Each row comes from the steps of one path. Every step used is in the known rows, and no mark comes twice. Write the path behind each row, first mark first.
Known rows
h > f: [-3.01 -0.57  3.42  3.45 -1.87  3.31 -2.62  5.02 -0.88 -1.51  1.41 -2.18
  1.68 -1.41 -3.92 -0.03 -1.42  0.67]
v > h > f > l > w: [-1.46 -1.27  2.01  2.26 -0.77 -1.34 -2.69  3.11 -1.33  1.16  2.98  0.25
  1.91 -2.88 -2.99 -1.32  1.06  0.47]
w > f > v: [-2.75 -0.34 -0.67 -0.14  1.52 -2.70 -0.03  1.59 -1.56 -1.34  2.49 -2.77
 -0.45 -5.31 -0.74 -0.38 -3.16 -1.46]
h > f > l: [-3.58 -2.74  2.16  3.93 -2.89  2.65 -3.67  5.21 -0.99 -0.19  2.53 -2.04
  1.30 -3.06 -3.52 -3.38  0.45  1.07]
h > f > w > l: [-3.47  0.34  0.98  1.93 -2.06  0.15 -2.39  1.84 -0.78  0.22  2.32 -1.09
  1.11 -2.31 -3.31 -2.70  0.59  0.59]
h > v: [-0.05 -0.50  0.27  1.44  0.90 -1.35 -1.71  3.05  2.02  1.61  1.26  1.20
  3.53  1.42 -1.87 -3.79  0.46 -0.76]
e > f: [-4.96 -0.78  1.56  1.84 -3.32  3.13 -0.98  6.02  0.12 -1.59 -0.25 -3.15
  2.56  3.07 -3.43 -0.25  0.72 -0.73]
f > v > y: [-0.31 -1.09 -0.35  0.60  5.09 -1.71  0.74  3.99 -0.43  0.44  3.19 -3.60
  2.41 -2.80 -1.73 -5.37 -3.31 -0.33]
w > l: [-3.58  1.36  0.63 -0.16 -0.15 -1.40 -0.92  1.04 -0.09  0.27  2.06 -1.07
  0.15 -0.99 -2.52 -1.78 -0.62 -0.14]
e > f > h > v > y: [ 0.39 -2.32 -1.02  1.56  3.61 -1.65  0.53  5.27  1.88  2.12  1.75 -1.90
  5.10  1.78 -2.88 -6.89 -0.94 -0.97]
e > f > l > w: [-3.91 -1.17  1.79  1.60 -2.28 -0.60 -1.86  3.75 -0.81  0.38  2.18 -1.29
  1.91 -1.94 -3.04 -0.37  2.31 -0.42]
e > f > v: [-4.39  0.12  0.06  0.47 -0.91  0.19  0.74  3.92 -2.09 -1.93  0.88 -4.28
  1.94 -2.70 -0.70  0.07 -1.70 -1.44]
h > v > y > f > l > w: [-0.15  0.45  0.34  1.67  0.96 -2.26 -0.68  1.73  0.26  1.10  3.79  0.59
  2.70 -2.44 -2.03 -4.06  2.36 -1.40]
v > y > f: [ 0.34  2.71 -0.92  1.71  2.54  1.07  1.94  2.50  1.37 -1.44  3.57 -1.70
  2.08  0.26 -1.89 -5.65 -0.19 -1.96]
y > f > h: [-3.73  1.64 -2.40  0.80 -1.02 -0.83  3.89  2.55  0.38 -1.42  2.77 -4.17
  0.67 -4.18 -1.42 -0.61 -0.65 -1.86]
l > w: [-2.70  0.57  1.97  0.46  0.22 -2.03 -0.84  2.28 -0.26  0.34  2.57 -0.89
  1.00 -2.65 -2.84  1.51  0.39 -0.25]
f > w > l: [-3.62  0.57 -0.18  0.71 -1.27 -1.20 -1.63  1.28 -0.06  0.79  2.62 -1.11
  0.60 -2.15 -2.68 -3.07  0.90  0.36]
y > f: [-1.60  3.60 -0.56  1.51 -0.50  1.60  1.54  1.69  0.93 -2.41  2.93 -1.37
  0.85 -0.67 -1.36 -2.31  0.65 -2.02]
f > v: [-3.16  0.41 -0.29 -0.07  1.16 -1.65  0.76  2.46 -1.85 -1.15  2.42 -3.60
  0.56 -5.49 -0.22 -0.42 -2.82 -0.68]
w > f > l: [-3.36 -3.43  0.11  2.15 -1.43 -0.31 -3.30  3.64  0.28  0.34  2.96 -1.18
 -0.38 -2.57 -3.13 -3.88  0.46  0.03]
y > f > h > v > e: [ 2.78  0.73 -2.41  1.34  1.74 -3.86  2.08  3.51  4.11  0.88  0.69  0.00
  4.04  2.12  0.47 -5.89  0.77 -3.35]

Write each row's path
[-2.98 -0.92  1.59  1.18 -0.85 -1.95 -1.86  2.68 -0.63  0.99  3.25 -0.77
  0.97 -3.84 -2.73 -0.68  1.58  0.05] : f > l > w
[ 0.86  0.49 -1.01  0.43  2.30 -3.42  1.38  3.75  1.45 -0.54  1.18 -2.37
  1.92 -1.21  0.99 -3.66 -1.58 -2.20] : f > v > e
[-0.76  1.89 -1.42  1.20  0.55 -1.55 -0.41  0.27  0.90  0.96  3.18  0.30
  2.30 -0.76 -1.99 -6.45  1.65 -1.03] : h > v > y > f > w > l
[ 1.10 -0.36 -1.87 -0.18  3.18 -3.30  0.21  2.38 -1.15  1.10  2.23 -0.09
  1.82 -0.69  0.07 -3.62 -2.82  0.22] : f > v > h
[-4.09 -1.38 -1.50  1.09 -2.28 -0.93  2.67  6.00  1.14 -0.67 -0.02 -4.98
  2.62 -0.04 -1.83 -0.73 -0.29 -1.90] : v > e > f > h
[-2.35 -0.89  1.05  0.55  0.58 -2.71 -1.87  1.52  0.29 -0.20  2.46 -0.11
 -0.56 -1.84 -3.53  0.96 -0.57 -1.15] : l > w > f
[-2.91 -1.07  2.72  2.38 -1.57 -0.60 -2.65  3.21 -1.35  0.46  2.97 -0.78
  1.47 -4.00 -3.34 -0.25  1.29  0.26] : h > f > l > w
[-3.09  0.31 -0.38  1.17 -2.23 -0.73 -1.21  2.63  0.56  0.34  1.13 -1.34
  2.05  0.86 -2.40 -3.79  1.84 -0.73] : v > e > f > w > l
[ 1.30  0.24 -1.00  0.11  2.71 -5.04  0.98  2.60  1.35 -0.48  1.35 -1.36
  1.39 -1.57  0.66 -2.73 -1.40 -2.93] : l > w > f > v > e
[-0.96 -1.71 -1.68  0.98  0.71 -3.48 -0.08  2.64  1.92  1.74  1.38 -0.03
  2.77 -0.84 -1.94 -2.83 -0.38 -1.71] : w > f > h > v
[-2.02  0.16  0.27  1.79 -1.17 -0.66 -2.46  1.68 -0.85  0.94  2.33 -0.06
  1.56 -1.23 -2.98 -3.69  0.40  0.83] : v > h > f > w > l
[-0.37  0.84 -2.22  1.23  0.32 -2.33  1.65  2.12  1.92  0.87  1.82 -0.25
  3.59 -0.85 -0.93 -3.69  0.58 -2.29] : y > f > h > v
[-2.53 -1.11  1.38  1.61 -1.77 -1.46 -1.48  4.02  0.03  0.51  1.80 -1.02
  2.38 -0.93 -2.41 -1.39  2.51 -1.05] : v > e > f > l > w
[ 1.08 -0.09 -1.31  0.37  2.56 -4.11  0.88  3.13  1.66 -0.69  1.14 -1.82
  1.28 -1.03  0.65 -3.51 -1.86 -2.75] : w > f > v > e
[-1.13 -1.15 -1.38  0.98  0.44 -2.81  0.42  3.21  1.75  1.89  1.33 -0.61
  3.46 -0.95 -1.64 -2.92 -0.10 -1.18] : f > h > v
[ 0.08 -1.39 -0.38  0.29  5.48 -3.33  0.25  2.78 -0.57  0.51  3.46 -2.64
  1.84 -3.20 -2.09 -4.50 -3.17 -1.02] : l > w > f > v > y
[-2.29  0.97 -2.71  0.92  1.07 -1.19  4.10  3.16  0.68 -0.81  3.21 -4.40
  1.57 -3.48 -1.73 -3.08 -1.20 -1.86] : v > y > f > h
[-1.22 -1.34 -0.21  0.99  3.58 -0.43  0.79  5.01 -0.67 -0.16  2.12 -4.12
  3.36 -0.83 -2.00 -5.05 -2.57 -0.86] : e > f > v > y
[-0.63 -0.74  0.33  2.13 -1.64  0.55 -0.47  6.26  2.64 -0.34 -1.41 -0.96
  4.95  6.32 -1.62 -3.86  1.79 -2.46] : h > v > e > f
